Each row was made from one small tree. The marks that hang from a mark follow it in brackets, in the order of their numbers. Every link used is in the known rows. Write each row's tree.
Known rows
j226[j735[j965[j801]] j893]: [ -8  33  13  30  16  -6   7 -25   0 -20 -15  -8  -3  -2   2  21 -16 -35
  -9  26  -7  -6 -13 -15   1   9 -22   5   1   2  13 -53 -12]
j479[j801 j893[j882]]: [ -7  40   7 -36  13  31  -3  14  26  16  -3 -26 -12 -16  45 -26 -12  11
 -26  -1  10 -18 -38  22  18  -2   0 -55 -27  27  23  10  25]
j893[j479 j961]: [ 19   5  -9   2 -27   2   2  -5 -30  23   4   1  -2  30 -33 -19   3   9
 -23 -13  13   5  44   6   7   5  20 -21  34 -22   8  32  -3]
j801[j965[j735 j893[j882]]]: [-44   9 -11  27  28   1  29   5   5  -2  15  35  -7 -23  41  20   3 -26
  -6  21 -23  14   4  -7   4 -21  -4  -6  -1   1 -39 -20  -4]
j735[j226[j893 j965[j801]]]: [ 10  49  19  43   3   4 -18 -14  20 -30   4  -5   6 -47   1  27 -24 -15
  14  12 -28   0 -17 -13  -9  -9  -2  22  -8  26  26 -24   3]
j893[j965]: [-19  28 -25  28 -15  10  12 -21   7   4 -37  21  17   0  -5  10  -7  -7
  -3  12  18  -3  20  16  -3  -3 -18 -18  32   7   2  13   7]
j961[j893]: [ -8  11  -6  10   7  15  17  -1   4  13 -11 -13   2  -1  -9 -16  -1  -4
  11   8  10 -29   0  26  -2 -10  -1 -37  21   8   9  -8  24]
j893[j226 j479 j801[j965] j882]: [-11 -44  -1 -24 -12 -25 -13  58  25  -7  52  -1 -27   9  -1   2  41  19
  -1  -2 -29  36  26  14   4 -15  18  18  12  15 -19 -22   9]
j226[j965]: [-14  38   5  24 -20  12  18 -28  30   8  -9  13  -6 -13   1  -5 -11 -18
   4   4   1  -4  42  29  -4 -12 -20  -3   6  14  17 -16   3]
j479[j801 j893[j226 j965]]: [ 10  34  -6  -3  -1   9 -20  19   9  -4 -19   1  21 -13   7  11   0   3
  -6 -17  21  -9 -17  -1  -6   0  -8 -37 -22  23  36  23 -21]
j901[j961[j893]]: [ -5  -9 -12  15 -13  17  45  -3 -23  30  -8 -17  18  -4  -6 -28   7   5
  30 -19  33 -14   5   6  20  -3   5 -30   4   5  28  15   7]
j226[j735 j893[j801]]: [ -6   6  22 -28   7  -4 -12 -25  32   9 -35 -11  -8  15   7 -13 -23 -14
   9  14   3 -26   6  12 -16   3 -12  -4 -14   0   5 -31  15]
j893[j226[j735[j965]] j479 j801 j961]: [ 25 -44   4 -27 -19 -29  -5  -3 -11   6  16  -9  -4  52 -45   2  12   1
 -12 -35  -5  20  61  -7   5  17  -2  16  -6 -33  13 -30 -24]
j801[j965]: [-17  13  -8  44 -13  11  27  -9  14  13 -10  18  -6   2 -11  20  13  -9
  -1  21  12   8  33  18   1 -15   5 -10  48  14 -10  -8  10]
j893[j479 j801 j961[j901] j965]: [ 39 -19 -15 -18 -15 -19 -14 -15 -25  13 -15  11  -1  30 -39 -11  -4  36
   5  13  34  -7 -10 -13  -2  32  13  10  16 -14 -22  69  -9]
j961[j893[j479[j801] j965] j901]: [ 29  12   0   4  36 -25 -12  21 -24  10  12  -1 -15  16   0 -17   2  33
  10  13  35 -36 -47 -14  -2  10  35 -40   5  19  -9  52   6]
j893[j479 j882 j961 j965]: [ -6   0 -30   3 -38  -8   0  10 -29  18  14   6  11  -1 -19  -9   5  15
 -10   0   7   9  23   0  18  -6   9 -31  19  -2   4  25 -10]
j801[j965[j735]]: [-18  23  13  48  13   3  35 -26   0   6  -6  38  -1 -18  27  22   2 -19
  -4  19  -5   4  31  -4  -3 -11   6  -1  34 -17 -40   0  10]
j961[j901]: [ -3  10  13  19   0  -2  21 -19  12   1 -28  13 -12  13   2 -14   8  -4
 -25   1  23 -27  -5  34  -4  20   7 -25   7  23   0  12  15]
j882[j893]: [ -5  24  13  11 -13  11  -5 -17   5   4 -45  -1   7  -2  15 -14  -5  -4
  -4   5  31 -14 -10  19  -4 -19  -8  -6  15  19  22   3  37]
j965[j801 j893[j961]]: [ -7  12 -25   4  -6  36   4  -9 -27  -3 -12  -5   9  20 -26  -1 -12 -20
  -5   1   3   9 -11  -6   1   8  -7  15   9 -19   0  20 -28]
j965[j801 j893[j226]]: [-23   1 -16   5  11  13  -7  30   0 -39   4   3   2  19  -8   6  21 -34
 -15 -21 -25  21 -11  10 -14   2 -14  23  -5   4  10 -14 -22]
j965[j735[j226] j801]: [ -8  38  14  27  44  17  13 -32  -4 -29  -5  10  16 -15  41  19 -14 -18
 -21  -6 -41   8 -24  -9  -7  17   8  21   1 -25 -28  10  38]
j801[j965[j893[j226 j479 j882 j961]]]: [ -4 -45 -24  13 -30 -24  -7  65 -21   0  54  13  -7   8 -38  18  39   5
  -6 -20 -11  39  41 -10   9 -22  25 -10   6  12   9 -18 -47]
j965[j801 j893[j226[j735] j882]]: [-59  -6   0 -11  15  -2  -3  45  17 -35  22  -5  -8  13  21   8  25 -44
 -16 -24 -42  15 -16  27  -5  -4 -16  -4 -46  19  10 -66 -24]
j882[j893[j226 j801[j965] j961[j901]]]: [ 33 -64  23  11 -36 -19 -16  10  -2   0 -22   1  -2  -9 -29   8  19  30
  26   6  39 -12 -14   0 -10  -1  22  36  -3  28   8  14 -12]
j735[j226 j965[j801 j893]]: [ -1  25 -37  24  37  20   8 -20  -3 -34  -2   1   8  14 -10  43  -7 -18
 -19   1 -17  26 -32 -23   4   5 -17  36  13   2   6 -16   4]
j479[j893[j226 j801 j882]]: [ -5  -9   5 -58  -8  11 -20  34  41 -10   3 -24  -2 -15  14 -13  11   8
  -8 -15 -13  -1 -26  31   1   4 -18 -11 -40  25  20 -16  18]
j882[j893[j479 j801[j965]]]: [ 18  -3  12 -10   0  -5 -27  11   0  13  -7   6 -22  15   0   5   8  27
  19  31  31  22 -15 -15  -9 -28   6  36  43   6 -27  21  39]
j893[j801]: [ -6   3  -6 -35   1  26   2 -27  32  10 -25  -8  -6  24   4 -23  -9   3
  -5   6   2  -4  11  31  -6  10 -14  13  16  -9 -14  11  33]
j479[j893[j961]]: [ 23  29  -4   2 -32  31   7 -18 -11  28 -32  -8  18  -7 -26  -2 -19   3
  -9  -3  32 -14  -4   9   6   4  -5 -43   5  -6  33  30  -8]
j226[j735[j965] j893[j801 j961[j901]]]: [ 35 -30  16  -6  -8 -26   3 -53   3  13 -33 -12  -5  12 -31  -1 -24   5
   5  20  27 -42  -4 -11   2  35  -6   1 -21  -2  17 -24 -23]
j961[j893[j479] j901]: [ 21   0  13   7  21 -24   3  18 -15   8  14  -1 -25  22 -14 -23  14  14
  -3   9  22 -34 -29  11  -5   7  31 -40  15  16  -5  21  20]
j226[j735[j965] j893[j882]]: [-25  11   7  13  -3 -21  15 -16  17  -1  -8 -10  -7 -17  14   4  -9 -23
 -17  16  -9 -20  14  12  16  -6 -17 -36 -18  26  32 -79  -3]

Write each row's tree
[-14 -59   5 -10 -17  -9  15   9   9   1  28   4   3 -30  13   4  15   6
   7  -7 -32  15  37  -2  10  -2  10  25 -15 -17 -29 -17 -20]
j893[j226 j801[j965[j735]] j882 j961]
[ 22   4   5 -19  14   3 -27 -22  31  -8 -28 -16   9  -5  -1   2 -21  11
   4   5  -8 -13 -11  -4 -12   6   5  14   1  13  14  -6  34]
j735[j226[j893[j801]]]
[ 14 -22  15  -8 -28   0  -8  10  13  21 -12   0   9   1 -33  33   1   1
  26  -9  17   6  19   1  -8   1  -2 -14 -21  -2  14 -21 -36]
j479[j893[j226[j735] j801[j965] j961]]
[-12  26  21  27  34  11  26 -24   6  13   1  25 -11 -13  47   6 -10  -7
 -10  11  -2  -2  19 -13   4  -1  22  -5  17 -14 -35  16   7]
j479[j801[j965[j735]]]
[-11 -56 -28 -56 -23  12 -14  29  18  -4   9 -24   1  13 -16 -22  11   3
  -5 -30 -18   9  15  16   6   0 -11  14 -34   2  16 -16 -27]
j965[j893[j226 j801 j882 j961]]
[  2  21  22  26  18 -33 -31  23 -49 -45   5  28  19 -17  35  14  13  -9
   2  -5 -12  19 -33 -42 -19 -12  -2  43   2 -21 -17  26   1]
j882[j893[j226 j479 j965[j735 j801]]]
[ 12  36  -4  32  62 -15  -7   5 -46 -25  27  15  21 -18  17  34 -13   7
  17   9 -27   6 -52 -50 -14   1  19   8  16 -30 -40  31  27]
j961[j893[j479 j965[j735[j226] j801]]]
[ 16 -47  14 -23  15 -17  -5  23  24 -12   0 -19 -10  10 -14 -20  18  14
  19  -7   5 -38 -28  31 -16  19  11  -1 -21  24   4  -7  12]
j961[j893[j226 j801] j901]
[  6  10 -30  23   5   0  19  24 -64   7  21  -3  21   4 -12  -4   8  18
  42   2  25  19 -39 -39  15  -1   7   0  24 -15  -1  47  -7]
j901[j961[j893[j479 j965[j801]]]]
[-30   4 -17 -41   1  17  -6  -3  53   2  10  -4 -20  -7  18 -15 -15  -8
  14  11 -20   6   1  22   2 -18 -40  22 -35  22  -2 -22   5]
j226[j965[j893[j801 j882]]]
[-14 -53  -1 -30 -30  -6  21  31  25  15  42 -33   5 -37   7 -29  17  15
  59 -33 -11   1  15  16  22 -16 -17  10 -56  28  37 -33 -10]
j901[j961[j893[j226[j965] j801 j882]]]
[ 30   6  11   4 -34  -2 -20  -7 -42  21 -19  -6   5  13 -18 -23  -2  18
  -7  -8  37   1   8  -6   2 -14  15 -10  23 -10  20  34  15]
j882[j893[j479 j961]]
[ 16  18   8 -20  38   1 -10  21 -13  21  25 -23 -23  27   5 -37  -5  19
  -4  -7   8 -19  -9   1   2  -6  34 -40  15  -1   4  25  27]
j961[j893[j479[j801]]]
[ 32 -40  -1 -41 -31 -11 -23  19 -10   7  16 -12  -2  36 -39 -24  16  19
 -10 -36  -8  16  46   7  -4  14  13  19   6 -28   6  19 -10]
j893[j226 j479 j801 j961]
[-22 -12 -31 -13 -22  22  11   3  -4  16  -1  -8   5   7 -11 -19  -4 -10
 -16  -7   2  -1  10  18  18  -7  -6 -26 -10   7  18  -3 -17]
j965[j893[j882 j961]]
[ 17 -29 -31 -40  16 -18 -21  18   2 -23  19   3 -17  54 -32   5  19  -4
 -17 -20 -12  35  21 -19  -6   3 -18  41   1 -14   5 -13 -14]
j735[j965[j893[j226 j479 j801]]]
[-35  15  21   1  -6 -13   2   0  25   6 -11 -11  -5 -18  27 -13  -5 -23
 -13  11 -12 -28   8  27   1  -9  -4 -52 -24  32  26 -61   7]
j226[j735 j893[j882]]
[  7  -5  -7 -12   3  -1  -5   6  12  13  14  13 -26  35 -15   6  14  19
   7  23   6  29  20  -5  -2  -6  13  21  49 -10 -40  19  24]
j893[j479 j801[j965]]
[ -8  -2   9   3  23  11  21 -33  17  10 -10  25  -7  -5  27  13  -8  -3
  11  25  -9  10  16  -9  -8   1  -5  28  23 -30 -58   8  24]
j893[j801[j965[j735]]]
[  9  11 -26 -28   4  -3 -18  -7   3   6 -10  12  -2  34 -11  -8  -4  21
   3  15  11  16   7  -8  -9   3 -11  16  34 -17 -28  37  24]
j893[j479 j801 j965]
[  6 -61  -5 -24 -40 -18 -12  49   2   9  51 -10 -16   8 -29   0  33  30
   1 -10 -18  33  39   6  13  -9  28  17  13   2  -9  -8 -17]
j893[j226 j479 j801[j965] j882 j961]
[ 21 -20   1  14  12   9  13 -44  -1  13  -6  17  18 -14   0  31 -19  19
  14   3  -9  14  21 -24   2   7  21  31  15 -36 -38  21  14]
j893[j801[j965[j735[j226]]] j961]
[  4  29 -20 -17 -20  26  -6   1  -9  28 -13 -17  18 -32  10 -10 -25  23
  -4   3  32 -16 -33  -6  24  -1  -3 -57 -23  15  28  41 -15]
j479[j801 j893[j882 j961 j965]]
[-17 -26  28 -26  14 -15   0  13  36 -11  41 -13  -9 -53  41 -19  -2  -6
  37  -8 -53 -21   9  18  -7 -16 -17  16 -57   1 -10 -46   7]
j961[j893[j226[j965[j735]] j801 j882]]
[ 15  11   8  15 -20   4   3  -5 -18 -13  -2 -13  21  -2 -32  35  -2 -24
 -10 -20   4   7  -7 -10   7  18 -21 -11 -29 -12  40 -34 -48]
j479[j893[j226[j735[j965[j801]]] j961]]
[-14  22 -33  16  24  23  18 -20  -6 -26  -8   1  -5  22 -11  19  -3 -28
 -17  15  -5  21 -23 -15   6   3 -32  31  17  -7  -5 -10 -12]
j735[j965[j801 j893]]
[-41 -11   9  11  -1 -14  19  15  19 -35  28 -16  -7   0  16  18  28 -31
 -25 -17 -41  18   8  26  15   7 -21   3 -27  18  14 -83 -11]
j893[j226[j735[j965[j801]]] j882]
[ 53 -20  31  -5  19 -19 -11 -50  -6  -5 -28   1  15 -25   5  -3 -33  20
  -1   2  -4 -42 -31 -30 -11  42  26  15 -31 -20  -7  27   5]
j965[j735[j226[j893[j801 j961[j901]]]]]
[ -9 -29 -13 -46 -27  26   6 -13  20  22  -4 -30  -4   4  -3 -36  -9  18
  -7  -1  -4  -6  14  30  18   9  -6   1  -3  -4  -5   5  16]
j893[j801 j882 j961]
[  9  52  23  16  38  17  12 -14  -1  18  -7  22  -5 -30  47  16 -22  -2
  -6  17  12  -9 -24 -28   1  -3  11 -27   0 -13 -24  31   6]
j479[j801[j965[j735]] j893]
[-19  26  34  34   4  -6  10  -9   6 -34  22  20   3 -37  32  10   3 -37
   0 -18 -51  10  21  -1 -17   3 -19  38 -28 -18  -9 -21 -20]
j893[j226[j965[j735 j801]]]
[-25  15  17  29  -8 -16 -22  15  -8 -32 -31  10  25  -9  16  28  12 -24
  17  -5   9   2 -24   1 -23 -17 -21  15 -15  19  21 -29  -7]
j882[j893[j226[j735] j965[j801]]]
[  6  28   0  41  -2  -1   0 -35 -49 -12 -22  15  35 -44   4  13 -36 -15
  11  25  -7 -15 -22 -48  -8  12  -8  14   6 -39 -16  31 -35]
j226[j893[j961 j965[j735 j801]]]
[ -8  18 -28  30 -26  28   8 -20 -29   0 -23   5  27  -4 -25  11 -12  -4
   6  14  13   4  -7  -5   2   9  -9  10  30 -18  -4  36 -22]
j893[j961 j965[j801]]
[ 17   3  46  21  26 -32 -23  31 -25  -9  23  23 -12 -15  45   7  21  10
  -5 -15   2  14   7 -37  -9 -23  36  14   2  -5 -14  15   5]
j882[j893[j226 j479[j801[j965[j735]]]]]
[ 18 -37 -16 -58   3 -12 -15  17  -8  12  21  -8 -27  39 -13 -33   2  26
 -16  -2   7  -4 -34  -3   9  21  13   2 -22  -1 -20  39  -6]
j965[j893[j479 j801 j882 j961[j901]]]
